What can hang from each mark
Q_14: Q_541
Q_499: Q_380 Q_829
Q_30: Q_43 Q_541
Q_380: Q_287 Q_499 Q_541
Q_77: Q_380
Q_829: Q_499 Q_622
Q_541: Q_30

Every row comes from one small tree of marks. The marks that hang from a mark follow it in brackets, in the order of their numbers. Every link used is in the known rows. Which tree was each row made from?
In the rows, 128 means zero.
Known rows
Q_541{Q_30}: [132 141 141 150 122 129 122 122 150 108 144 146 177 110 138 152]
Q_14{Q_541{Q_30{Q_43}}}: [131 137 151 171 114 130 144 110 155 110 147 138 138 112 143 144]
Q_14{Q_541}: [144 127 160 158 120 135 136 102 138 125 148 141 102 110 147 146]
Q_14{Q_541{Q_30}}: [144 133 155 171 116 133 137 104 159 110 149 144 139 113 138 148]
Q_499{Q_380{Q_287 Q_541{Q_30{Q_43}}} Q_829{Q_622}}: [146 134 156 179 101 157 164 216 144 123 155 149  97  94 137 137]
Q_77{Q_380}: [141 131 132 155 118 125 109 158 106 118 133 145  94  99 146 149]
Q_30{Q_541}: [113 131 152 125 128 121 131 153 126 116 146 146 112 113 139 138]
Q_77{Q_380{Q_287 Q_499 Q_541{Q_30}}}: [136 142 121 163 123 127 133 215  92 132 143 161  82  67 124 110]
Q_829{Q_499{Q_380{Q_287 Q_541{Q_30{Q_43}}}} Q_622}: [126 135 171 157 115 157 137 252 124 142 155 173 108 119 151 140]
Q_499{Q_380{Q_541{Q_30{Q_43}}} Q_829{Q_622}}: [147 131 168 169  95 150 152 191 155 111 149 157 124 114 141 150]
Q_380{Q_287 Q_499{Q_829}}: [133 140 115 135 162 146 140 192 105 175 142 155  70  88 131 115]
Q_380{Q_287 Q_541{Q_30}}: [132 141 151 164 113 136 156 175 112 119 161 145 117  49 129 117]
Q_380{Q_287 Q_499 Q_541{Q_30}}: [125 148 134 144 136 134 154 203  99 147 155 165 105  60 118  95]
Q_380{Q_287 Q_499{Q_829{Q_622}} Q_541{Q_30{Q_43}}}: [123 147 137 147 131 140 172 237 111 157 150 172 103  66 124  93]
Q_499{Q_380}: [141 132 148 151 117 145 117 132 128 116 148 132 105 127 146 159]
Q_380{Q_287 Q_499{Q_829{Q_622}} Q_541{Q_30}}: [136 143 140 147 133 143 166 231 116 157 152 178 104  65 120  97]

Which tree is each row?
[134 130 164 147 128 162 123 239 124 154 151 169  93 132 155 150]  Q_829{Q_499{Q_380{Q_287}} Q_622}
[136 137 145 134 137 144 164 229  95 173 151 175  67  63 128  96]  Q_380{Q_287 Q_499{Q_829{Q_622}} Q_541}
[155 131 159 178 103 159 159 212 147 123 156 153  98  94 134 139]  Q_499{Q_380{Q_287 Q_541{Q_30}} Q_829{Q_622}}
[152 131 137 176 127 160 137 170 137 128 150 130  74 104 138 154]  Q_499{Q_380{Q_287} Q_829}
[142 140 121 171 125 130 137 220 101 132 141 164  79  66 122 114]  Q_77{Q_380{Q_287 Q_499{Q_829} Q_541{Q_30}}}
[123 145 147 142 129 127 149 182 123 132 143 176 141  87 126 115]  Q_380{Q_499{Q_829} Q_541{Q_30{Q_43}}}
[152 135 150 189 111 155 151 182 142 109 158 141  97  84 127 144]  Q_499{Q_380{Q_287 Q_541{Q_30}} Q_829}
[135 127 172 141 124 157 115 221 131 146 147 175 112 148 158 159]  Q_829{Q_499{Q_380} Q_622}
[134 138 121 128 156 149 146 212 108 185 141 162  71  95 135 111]  Q_380{Q_287 Q_499{Q_829{Q_622}}}
[135 129 176 151 119 160 132 247 117 149 155 175  91 116 152 143]  Q_829{Q_499{Q_380{Q_287 Q_541}} Q_622}
[141 137 134 178 107 128 135 195 101 111 146 147  89  60 131 127]  Q_77{Q_380{Q_287 Q_541{Q_30}}}
[141 135 162 163 101 140 130 146 134  97 156 142 128 107 136 149]  Q_499{Q_380{Q_541{Q_30}}}
[136 134 137 115 148 138 129 176 123 168 134 174 110 123 141 130]  Q_380{Q_499{Q_829{Q_622}}}
[131 141 148 173 105 146 146 174 120 109 159 130 100  86 135 134]  Q_499{Q_380{Q_287 Q_541{Q_30{Q_43}}}}
[136 127 184 144 114 154 124 229 125 140 152 181 110 132 155 151]  Q_829{Q_499{Q_380{Q_541}} Q_622}
[131 137 161 173 128 153 121 207 121 122 158 160 107 106 138 150]  Q_829{Q_499{Q_380{Q_287 Q_541{Q_30}}}}
[144 137 148 190 110 153 155 186 140 109 156 138  97  84 130 142]  Q_499{Q_380{Q_287 Q_541{Q_30{Q_43}}} Q_829}
